Known rows, with every way that one mark hangs from another
{k813 {k607 k831 k888}}: [ -9.4  27.4  -3.1 -19.6  -3.0   2.4 -14.2 -57.0 -34.8  -0.1   5.5 -23.9
 -27.0   1.8  27.0  -6.6  -9.1]
{k876 {k607 k831} k987}: [-33.5  33.4   2.7  -7.5 -15.1   1.9  -6.8 -70.7  -5.7   5.2   1.5  -6.7
 -42.5 -25.0  -3.8 -19.3 -14.6]
{k987 {k607 k831 k888} k876}: [-18.3  31.8  29.6 -26.4 -25.9  -1.6   2.0 -81.8 -45.7   5.2   3.9 -14.4
 -16.2   5.9  26.1 -14.2  12.0]
{k607 k546 k831 {k876 k987} k888}: [-81.1  56.2   8.6 -26.1 -25.6  -1.2  -3.5 -15.5 -52.4   1.7   6.4  -6.4
  -2.2 -65.3  39.2   0.8  -7.4]
{k813 {k607 k876 k888}}: [-24.0  31.4  -7.4   4.8  -2.8  -3.5  -7.7   2.3 -27.2  11.4   9.0  -6.6
   3.3  -9.6  41.7  -0.1   5.6]
{k607 k546 k831 k888}: [-65.0  30.2   8.7 -41.1 -17.0   3.2 -14.3 -38.0 -50.5  -4.7  10.1 -14.0
 -20.4 -28.3  23.4  -3.6 -16.8]
{k831 {k607 k546 k876}}: [-71.3  23.3 -10.9  -9.3 -20.2  11.1  -8.2  48.7  -4.2   8.7  -4.7  21.2
  24.1 -33.7  -0.5  -3.5 -22.3]
{k813 {k546 {k607 k876 k888}}}: [-38.6  32.7   5.7  40.9 -10.9  23.0  -4.1  42.8 -24.9  15.3  10.3  -1.0
 -16.7  -8.0  46.5  -2.1  31.7]
{k831 k607}: [-22.3   7.2  -6.6  -0.4 -16.2  16.7  -7.9   9.6   8.8  11.6  -5.1  -0.7
   3.9  -7.0   0.0 -21.7  -0.2]
{k813 k546 {k607 k876}}: [ -6.1  29.9 -12.7  12.6 -14.9  -0.6 -20.6  36.9  -5.1  11.2 -12.5  -2.7
 -17.7   1.7  17.0   2.6  12.1]
{k987 {k607 k546 k831 k888} k876}: [-55.8  31.1  28.2 -47.5 -27.1  -3.9  -4.2 -79.4 -50.6  -0.3   2.0  -5.8
 -12.0  -2.4   9.8  -6.2  -5.4]
{k831 {k607 k546 k876 k888}}: [-76.3  30.9  -3.4  -5.4 -17.1   9.5  -4.4  39.9 -26.9   7.7   6.8   6.8
  27.9 -37.8  27.6  -6.5 -12.9]
{k831 {k607 k546 {k876 k987} k888}}: [-83.8  45.2  -0.9  -2.5 -23.4  10.7   2.6  25.1 -22.2  11.1   2.2   0.4
  30.3 -55.4  26.8 -11.5  -0.3]
{k607 k546 {k876 k987} k888}: [-84.4  46.5   4.9 -11.9 -21.6  -0.9  -0.6   5.4 -37.1   9.1   8.7  -2.6
  14.7 -57.7  39.2  -0.2   9.3]
{k987 {k607 k546} k876}: [-56.9  11.9  18.3 -37.1 -28.4  -3.0  -4.4 -46.9 -12.7   7.8  -8.8  13.9
  -2.2   8.2 -20.1  -3.2   2.8]
{k987 {k876 {k607 k831}}}: [-29.9  26.2   6.8 -20.4 -14.7  -2.8 -12.6 -77.6 -11.0   9.3   0.7  10.6
 -36.3  -1.4   4.5 -22.8 -31.3]
{k546 {k607 k876}}: [-46.1  15.2  -4.5  23.4  -3.5  20.1   2.0  27.1   0.4  17.1   7.5  23.5
  -3.4 -12.1  14.8   1.0   6.9]
{k546 {k607 k831 {k876 k987} k888}}: [-57.2  46.0   7.5  21.0 -10.5  19.4  10.4 -18.9 -34.0  11.2  12.6  -1.8
 -10.1 -41.1  42.8  -6.7  13.3]
{k546 {k607 k831}}: [-32.3  10.4   0.6  -0.4  -5.5  24.9  -5.1 -28.7  -7.7   6.1   4.1   6.5
 -35.2  -1.9  -2.7  -6.7  -4.4]
{k831 {k607 k888}}: [-28.9  17.2   1.5   2.9 -13.1  16.7  -4.1  -0.1 -14.3  11.0   8.9 -14.0
   8.2 -10.7  26.2 -24.1   8.1]
{k876 {k607 k546 k831 k888} k987}: [-74.6  43.8   8.3 -22.3 -14.9  -2.6  -8.9 -75.6 -35.2  -1.4   9.2 -12.5
 -32.2 -37.7   8.9 -12.7 -23.7]
{k876 k607}: [-27.1  11.6  -1.2   2.8  -7.3  -0.1 -11.0 -33.1   5.2   9.8   6.7   3.8
 -28.8   0.3  -6.6 -14.6 -10.8]

Rows
[-72.0  21.1   4.6 -13.3  -5.6  -2.0 -13.0 -40.3 -24.3   3.1  16.0  -1.4
 -20.2 -13.0   7.8  -9.5 -18.4] | {k876 {k607 k546 k888}}
[-68.0  25.4   5.8 -43.7 -16.8  -5.8 -17.4 -70.9 -17.8   2.7  -1.0  18.4
 -31.8 -10.5 -13.1 -12.6 -47.9] | {k987 {k876 {k607 k546 k831}}}
[-46.4  45.4   7.5  44.6 -18.1  24.0   3.6  32.2 -20.5  19.2   5.0  -6.4
 -11.7 -28.1  46.4  -7.7  45.6] | {k813 {k546 {k607 {k876 k987} k888}}}
[-16.2  30.3  20.3 -14.4 -30.6   3.3   3.0 -68.2 -15.3   2.2  -9.5 -16.1
 -27.3 -12.9 -11.5 -10.8  18.6] | {k876 {k987 {k607 k831}}}
[-31.6  32.5   9.1  -6.9  -6.9  -0.3  -9.5 -63.7 -33.4   1.9  17.5 -14.2
 -41.5 -11.7  24.2 -17.8 -19.0] | {k876 {k607 k831 k888}}
[-39.7  45.1   2.0  -8.1 -25.5   0.7  -1.7 -12.7 -23.7   8.4  -0.1  -1.9
 -10.7 -52.0  26.0  -6.1   1.8] | {k607 k831 {k876 k987}}
[-74.3  35.8  12.5 -37.1 -13.7  -5.7 -13.8 -82.6 -41.1   1.9  10.1   4.1
 -25.6 -13.9  15.4 -15.8 -38.3] | {k987 {k876 {k607 k546 k831 k888}}}
[-70.9  16.6   2.2 -30.8 -13.8  -7.0 -15.4 -47.4  -1.7  10.5   0.8  23.4
 -16.1  -3.5 -13.1 -13.3 -29.8] | {k987 {k876 {k607 k546}}}
[-56.3  41.2  -7.3 -27.7  -7.3  -5.0 -15.5 -19.6 -48.2  -2.9   3.0  -0.3
  -7.0 -24.2  25.8  10.1 -28.9] | {k813 {k607 k546 k831 k876 k888}}
[  7.4  25.1  -8.1 -14.4 -16.9   4.0 -27.1 -20.7 -12.9   0.8 -16.3 -19.4
 -47.1  12.7  -1.3  -5.2  -1.1] | {k813 k546 {k607 k831}}
[-15.2  21.0  22.2 -31.8 -27.8  -1.7  -1.8 -73.6 -22.6   5.9  -7.9  -1.1
 -21.0   9.8  -2.8 -11.9   4.3] | {k987 {k607 k831} k876}
[-68.8  31.8   6.8 -25.7  -9.3  -2.0 -15.1 -61.3 -39.1  -4.3  12.5  -6.1
 -35.5 -20.8   7.3  -9.7 -37.9] | {k876 {k607 k546 k831 k888}}
[-52.6  22.2  21.3 -52.6 -30.6  -3.8  -7.3 -68.8 -28.7   0.3 -10.4   8.3
 -16.9   2.9 -17.4  -1.9 -13.0] | {k987 {k607 k546 k831} k876}
[-20.7  37.7  27.0  -9.1 -27.1   2.7   7.8 -81.1 -38.9   1.5   2.6 -31.1
 -23.7 -19.0  17.8 -14.3  27.7] | {k876 {k987 {k607 k831 k888}}}
[-25.0  41.5  22.0  -2.7 -21.9  -4.3   5.3 -28.5 -51.4   2.4   8.6 -11.1
 -12.0 -19.0  33.9  -0.3  11.0] | {k987 {k607 k831 k876 k888}}
[-10.3  41.3  -4.7  17.4 -12.2  -0.8 -16.7  25.2 -27.6  10.9  -1.6 -14.6
 -11.7  -2.4  45.2  -1.2  20.8] | {k813 k546 {k607 k876 k888}}
[ -8.9  49.2  -1.9   4.1 -14.7  -0.2 -19.5   5.1 -41.9   3.1  -3.8 -20.8
 -27.5  -8.0  44.7  -0.2   2.1] | {k813 k546 {k607 k831 k876 k888}}
[-37.9  20.1   7.2   4.3  -2.2  26.2  -0.8 -44.3 -31.6   5.0  14.8  -8.1
 -29.3  -5.4  27.3  -9.4   3.5] | {k546 {k607 k831 k888}}
[-43.8  55.9   9.5  -5.1 -23.4   1.2   2.3 -23.4 -46.1   7.5  10.7 -14.5
  -7.2 -55.7  55.0  -9.2  10.0] | {k607 k831 {k876 k987} k888}
[-76.3  26.0  10.0 -25.2 -11.7  -5.4 -11.0 -59.4 -24.6   9.5  12.9  10.7
 -10.0  -6.2  16.3 -15.3 -21.9] | {k987 {k876 {k607 k546 k888}}}
